Known rows, with every way that one mark hangs from another:
(Q_367 Q_541): [ 32.3  12.6 -19.2  20.3  11.1  25.1  -2.5 -12.4  18.1  -0.9   0.1   0.6
  -4.9   0.2 -45.7  -4.6   5.8 -27.3  31.6 -42.5  16.4  -9.2  -7.8  12.5]
(Q_761 Q_223 (Q_542 Q_444)): [  4.8  21.9  -6.1  17.5  -7.2  36.9   9.6  27.7  -3.9  11.3 -17.5  10.1
  -3.1 -19.0 -23.3 -23.8 -26.2 -27.5  36.0  -0.7 -22.1   5.1  32.7 -20.1]
(Q_444 (Q_541 Q_639)): [ 12.1  -2.1  -0.6  22.9   5.5  -5.5 -22.1 -12.0   8.0  -6.1 -27.4  -5.7
  18.7   7.9   8.3  11.7  40.4  -3.9   9.6 -21.7   8.4 -16.6 -22.5  32.7]
(Q_519 (Q_541 Q_639 Q_761)): [ 18.3  11.9  -9.4  10.7   6.4 -22.5 -24.5 -17.4  -5.5  -7.5 -13.6   2.8
 -24.1   2.9   6.0  -5.8  36.6   3.9  11.3 -12.5   6.3 -15.8 -44.4  29.7]
(Q_542 (Q_761 (Q_223 (Q_639 Q_541)))): [-21.7 -18.9   0.6  35.1  -0.5 -10.9 -15.0   4.5  10.0  24.6   1.8  -3.1
  32.2  17.9 -22.7   7.1 -52.6 -19.8   8.0  23.5   2.7  -1.5  -3.1 -45.1]
(Q_444 (Q_223 (Q_639 Q_542)) (Q_541 Q_519)): [ -8.4 -25.5 -19.4   4.3   2.6  19.0 -29.3   4.0  -6.6   4.6   0.1 -28.7
  37.4  -7.5   8.2  32.2  13.9 -13.8  13.2   7.7 -17.3 -16.3  -7.7  10.4]
(Q_639 Q_223): [  2.3  26.2 -20.9   5.0   3.1  24.1  23.0   0.8   2.9 -10.6  12.0  11.5
  13.2 -18.4 -21.6  -6.3  -4.8  10.4  13.5  -3.9  20.2 -12.3  -7.0  -6.0]
(Q_761 (Q_541 Q_519) Q_542): [-17.5  -3.3  -0.2   1.4  -2.6  25.6  26.1 -10.7 -21.8   7.9 -29.8  -2.0
 -19.4  -8.1   8.7  -7.0 -10.7  -4.9  19.1 -46.1 -32.4  22.8  28.2  -8.1]
(Q_541 Q_519 Q_639 (Q_761 Q_223 (Q_542 Q_444))): [ -4.2  -0.1  33.1 -13.1 -18.4 -18.5  13.1   4.1 -11.9  -2.4 -20.5   3.1
 -13.5 -11.8  42.5 -11.5  14.5  11.5 -15.7  22.2  -8.2  22.6   9.3   6.9]
(Q_761 (Q_223 Q_639) (Q_541 Q_519) Q_542): [-51.5 -42.4  -1.6  12.5   1.2  16.7  20.1 -21.4 -31.0  42.0 -28.8 -18.6
  11.8  -4.0  15.9   2.5 -35.2 -22.9  18.6 -34.5 -61.6  31.4  45.2 -15.9]
(Q_367 (Q_541 Q_519)): [ 26.8  -2.7  -9.4  10.2   2.2  21.9  17.5 -21.0  15.3 -13.2   0.1 -12.1
 -13.2   4.0 -22.6  10.0  20.0 -19.2  13.9 -38.2  23.9   0.8  -6.8  11.1]
(Q_519 (Q_541 Q_761)): [ 29.1  27.2 -36.2  13.1   4.1   6.3 -17.7 -11.1  -6.8 -12.5  -4.9  -0.3
 -20.6   0.1 -14.4  -7.0  24.3  -8.5  34.1 -16.1   1.0 -16.2 -24.0  12.5]
(Q_542 Q_761): [ 31.1  22.1  -1.6  31.0 -18.1   9.6   0.0   2.3  11.7  -0.5  -7.4  14.5
  26.2   3.0 -29.5   6.2 -11.8  -0.9  22.0  14.2  35.6 -11.6 -27.7 -30.4]
(Q_542 (Q_444 (Q_541 Q_519)) (Q_761 (Q_223 Q_639))): [ 20.7 -34.6   2.5  34.8 -24.1  -7.5 -14.7   7.5  12.1  11.2  -7.9 -13.5
  30.3  31.5   9.8  30.0   6.3 -29.1 -12.2  40.1  -3.6 -10.1  21.7 -30.7]
(Q_519 (Q_541 (Q_639 Q_223) (Q_761 Q_542))): [-10.7  21.6   2.2 -18.2  20.4 -17.1 -10.1  -6.7 -19.6   5.8   3.2  22.4
 -42.4 -18.4   9.9 -24.5  14.2  30.3  -9.7  -0.2 -21.1  -4.2 -14.4  35.4]
(Q_367 (Q_541 Q_519 (Q_639 (Q_223 Q_761)))): [ -6.9 -19.4  10.9 -19.4  -2.5 -25.6  24.3 -32.7  11.2  -4.2  21.8   6.2
   5.1  28.3 -12.9   9.0  21.6  28.8 -30.3  -5.7  22.5   1.1  -6.1  24.9]
(Q_223 (Q_639 Q_541)): [ -8.0  -7.4 -23.0  27.9  18.2   3.2  -5.7   7.8  -6.2   8.0  -7.5 -20.1
   6.5  15.4 -24.6  16.2 -36.4 -21.3  16.1 -13.7   6.6  -5.0 -22.2 -33.9]
(Q_223 Q_639): [ 10.3  -6.8 -29.4  36.0   3.5  15.7   3.0  -4.9 -15.6  16.5 -12.8 -19.9
  30.8   3.1 -27.5  25.2 -20.0 -17.8  29.4 -12.5   8.4  -6.7 -28.3 -27.9]
(Q_761 Q_542): [  5.7  28.0 -12.5  13.0   1.7  32.2   9.6   8.8 -13.7   7.8 -21.8   2.4
   4.6 -16.2 -28.3  -3.5 -18.3  -4.6  39.5 -24.0  -6.1   6.2  -3.1 -12.8]
(Q_444 (Q_541 Q_519 (Q_761 Q_223))): [ -3.7  -5.0 -17.8  -2.8 -12.9  -1.9  -9.7 -30.7   4.7 -12.6 -10.2 -13.0
  29.2  -0.4  39.4  11.8  51.5   3.3  11.0  -7.0  -9.0   7.9  21.8  31.4]
(Q_639 Q_223 (Q_541 Q_519) (Q_542 Q_444 Q_761)): [ 12.2  24.5  27.2 -22.0  -5.5  -3.4  18.0  60.3  25.5 -37.0  43.4  15.0
 -47.2   5.2  -9.2  -7.8 -41.0  16.5 -56.3  55.4  44.4  -9.0   0.2 -67.3]
(Q_761 (Q_223 Q_639) Q_541): [-31.9 -30.8 -21.2  38.1   3.8  14.0  -1.2 -22.4 -11.3  42.0 -19.5  -9.8
  36.7  -0.6  -5.5  -2.9 -30.4 -36.5  36.9 -33.1 -39.0   7.3  24.2 -14.0]

Rows:
[-37.6 -47.7 -12.6  24.8  -6.9  10.8  20.7 -33.0 -14.8  27.0 -19.8 -24.1
  27.2   3.2  17.7  12.3 -16.3 -28.2  17.7 -29.7 -31.4  19.5  27.5 -17.9] | (Q_761 (Q_223 Q_639) (Q_541 Q_519))
[-26.4   6.1  -7.9 -14.3   7.3  10.0  35.6   6.4   7.8 -30.8  19.1  -1.5
 -19.7  -2.5   1.2   0.7  -7.8  16.5 -16.9  -2.3  22.5  -1.1   0.8 -14.9] | (Q_639 Q_223 (Q_541 Q_519))
[-18.7  24.6  -0.7 -52.6  13.4  -8.6  16.8  20.4   1.0 -37.1  44.3   1.2
 -33.3 -15.0  22.6  -3.9 -13.8  41.0 -41.2  18.0  23.8  11.7  -5.8 -20.8] | (Q_639 Q_223 (Q_541 Q_519 Q_761) Q_542)
[ 32.2   3.6 -11.1  10.3   9.9   3.1 -38.3  10.8  -6.7  29.6  -1.8  14.5
   0.1  -2.2 -18.7 -17.8  -4.6 -26.0  20.6  17.4 -30.9 -16.0  13.0  28.7] | (Q_367 (Q_541 (Q_761 (Q_542 (Q_444 (Q_223 Q_639))))))
[  6.6  17.5  -3.9 -18.0  -9.6   7.6  18.0  -9.5 -25.2  -8.8 -13.8  -4.6
  -3.8 -13.5  18.7   5.7  11.3  24.6  10.4  -6.1  -3.8  24.7  -3.9  -2.0] | (Q_541 Q_519 (Q_761 Q_542))
[ -9.0   3.4  10.4 -12.5   9.1 -19.3 -41.4  -4.4   8.5   2.5   0.6  -2.6
  22.3 -16.8  32.4  -4.0  27.8  11.4  -5.0   0.7  -9.6   0.2  -4.9  35.1] | (Q_444 (Q_541 (Q_639 Q_542) (Q_761 Q_223)))
[ 19.5  41.3  17.4 -10.5   4.1   0.5  -1.8  68.8  27.1 -22.8  43.1  27.8
 -37.8   1.3 -31.5 -22.3 -55.1   7.8 -39.0  51.6  39.3 -19.5   2.8 -63.3] | (Q_639 Q_223 Q_541 (Q_542 Q_444 Q_761))
[ -0.9 -14.0  29.6 -29.3   7.0 -21.3  -8.6 -21.3  13.7  -1.4  17.9 -10.4
 -14.1 -16.1  22.9  -6.3  18.6   7.2 -24.9 -11.8  11.4  19.3  -8.2  31.1] | (Q_367 (Q_541 Q_519 (Q_639 Q_542) (Q_761 Q_223)))
[ -3.3 -18.5 -11.0  21.1  -7.2   7.2  -3.0  24.8  -0.1 -12.2  -7.8 -13.0
   0.2  14.3  -0.6   9.7 -11.9 -31.7   5.2  28.7   1.0 -21.8  -5.2 -17.5] | (Q_542 (Q_444 (Q_223 (Q_639 (Q_541 Q_519)))))
[-31.0  11.1  -6.5 -43.0   2.5  -2.4  28.7  20.8   0.4 -24.2  41.7  -3.9
  -9.5  16.4 -17.6   6.4 -35.8  36.0 -22.8  16.2  18.2  10.2   5.7 -42.1] | (Q_639 (Q_223 Q_761) (Q_541 Q_519) Q_542)
[  7.1  15.2  14.3  -2.5   9.8  -0.1 -10.3  30.2   0.9  -1.2  -8.7  21.9
 -18.9  -3.8   7.7 -13.7  16.6   9.1 -23.9   6.7 -16.4 -17.3  18.6  23.4] | (Q_761 (Q_542 (Q_444 (Q_541 (Q_639 Q_223)))))
[ -7.9  -2.5  34.8 -21.8   1.2  -7.3  27.8  27.6   1.0 -17.2  14.1  10.1
 -45.6 -11.4  28.4 -16.6  -8.8  12.8 -52.2   2.6   7.7   2.0  10.4 -16.1] | (Q_761 (Q_541 Q_519 (Q_639 Q_223 (Q_542 Q_444))))
[ -6.5  -9.7  20.5 -40.8   9.2 -22.7  17.3  -9.6   9.9  -3.3  39.5   0.8
  -8.2  15.3 -18.6   5.9  -0.9  32.0 -39.5  -2.8  22.1   6.1  -8.2   6.2] | (Q_367 (Q_541 Q_519 (Q_639 (Q_223 Q_761) Q_542)))
[ 34.9   5.7 -11.0  -9.6  -1.1  -1.4   7.8 -28.9   9.3 -18.9   7.2  -7.7
 -10.8   4.5   1.1   6.7  35.7   0.5   0.8 -22.4  24.7   6.6  -9.9  22.8] | (Q_367 (Q_541 Q_519 Q_761))
[ 23.9  -4.6  34.3 -23.3  -1.1 -23.6  -9.6   7.0  21.5 -12.7  20.4  -3.6
 -35.3  -8.1  19.5 -15.0  17.1  -8.5 -35.4   9.0  16.6   7.8   1.6  15.0] | (Q_367 (Q_541 Q_519 (Q_639 (Q_542 Q_444)) (Q_761 Q_223)))
[  7.9  -0.8  15.5  -8.2 -17.0 -28.1  13.7 -25.5  -7.2 -20.0 -15.7  -9.2
   5.9  -3.1  39.7  16.3  39.9  29.5 -16.7   2.4  33.7   9.2 -44.7  16.3] | (Q_541 Q_519 Q_639 Q_761)
[ 15.1 -29.8 -31.4  21.3 -28.4  -2.5 -21.5   2.3  -5.8   9.4 -14.4 -15.0
  56.0  47.9  -3.0  34.3  28.7 -14.3  20.0  35.2 -20.0 -24.3  14.4   5.1] | (Q_542 (Q_444 (Q_223 Q_639 Q_761) (Q_541 Q_519)))
[-10.2   9.8   7.0  -6.4   1.9 -11.7 -49.3 -14.3  -8.1  13.6 -30.3  20.8
  30.1 -16.6  36.2  -9.7  49.6  22.2  20.2   7.1 -31.7 -14.2  -4.0  78.7] | (Q_444 Q_223 (Q_541 Q_639 (Q_761 Q_542)))
[ -1.0 -12.7  21.4 -11.6  10.0  -8.2  25.0 -26.3  17.4 -13.8  17.7   3.3
 -22.1  -4.5   0.7   1.6  27.3  11.3 -33.6 -18.7  29.0  -6.5 -15.7  33.8] | (Q_367 (Q_541 Q_519 (Q_639 Q_223)))
[  3.6  13.3  -6.1  -7.9  14.6  11.8 -14.4 -22.2   3.0  24.2   0.0  11.1
   0.2 -19.3 -15.9 -26.7   0.3 -12.4  29.9 -25.2 -27.6  17.4  31.0  31.6] | (Q_367 (Q_541 (Q_761 Q_223 Q_542)))
[ 17.6  23.5  -1.4 -12.1 -25.4  15.3   1.3  15.9 -14.2 -11.1 -15.9  15.2
  -1.5 -20.0  23.0 -14.0  21.3   5.9  15.6  33.3  -8.6  -2.2  10.1  16.4] | (Q_541 Q_519 (Q_761 (Q_542 (Q_444 Q_223))))
[-16.8 -13.6  -0.6   8.8   0.7  13.0  -4.4  33.5 -15.7   4.1 -17.4  -8.6
 -13.5   4.3  -1.8   3.0 -28.8 -23.8   8.7  24.4 -26.6  -6.8  10.9 -17.1] | (Q_761 (Q_542 (Q_444 (Q_223 (Q_639 (Q_541 Q_519))))))
[-23.6  28.7 -15.2 -30.4  13.1  -0.6   9.2  32.0   4.0 -11.4  40.8   9.9
   0.2  11.4 -41.4  -5.8 -48.8  29.1  -5.5  11.9  11.1  -0.5   3.7 -39.0] | (Q_639 (Q_223 Q_761) Q_541 Q_542)
[ 29.0 -11.8  48.6  -9.2  -0.4 -19.5  -6.1  -0.1  26.8  -6.6  15.1  -1.0
 -24.2   4.9 -12.6  10.9  -0.2   5.7 -35.9   4.5  42.6  -0.9 -37.4  -8.9] | (Q_367 (Q_541 Q_519 (Q_639 (Q_542 Q_761))))
[ -2.1 -21.7  20.5 -10.5  -3.5 -27.3  -0.8 -45.4  16.2   0.5  -0.8  -6.3
   1.3  -3.6  28.0  -2.8  41.0   3.2 -14.8 -16.7  11.3  13.8  -5.8  49.4] | (Q_367 (Q_541 Q_519 Q_639 (Q_761 Q_223)))
[-13.3  -3.5 -22.2  -0.4  14.7  -9.1 -13.9  25.3 -13.7  13.8  15.6 -24.0
  19.2  36.5 -44.0  23.1 -64.0  -3.4   9.9   7.5  -0.7   6.0 -17.4 -63.0] | (Q_223 (Q_639 Q_541 Q_542) Q_761)
[-12.2  -1.1  33.6  12.5  -8.7 -25.5   5.9 -11.6  12.8  11.2   1.0  39.0
   6.8  -0.9   9.1 -18.1  -6.4  22.6 -27.5  10.1  12.9  -8.7  -7.1   0.5] | (Q_542 (Q_761 (Q_541 (Q_639 Q_223))))
[-18.6  -8.7   8.4   7.8 -13.3  26.8  25.0   9.2 -10.7  10.5 -27.5   2.8
 -23.2  -8.0  13.8 -27.0 -17.2 -27.9  16.0 -21.9 -45.7  21.9  62.7 -17.3] | (Q_761 Q_223 (Q_541 Q_519) (Q_542 Q_444))
[ -5.7  -4.0 -27.3   6.3   8.5   1.8 -52.4 -10.5 -23.6  31.2 -19.6   0.5
  49.5  -6.5  16.3   9.5  19.0  -0.2  33.8  12.9 -49.8 -11.6   9.6  45.0] | (Q_444 (Q_223 Q_639) (Q_541 (Q_761 Q_542)))
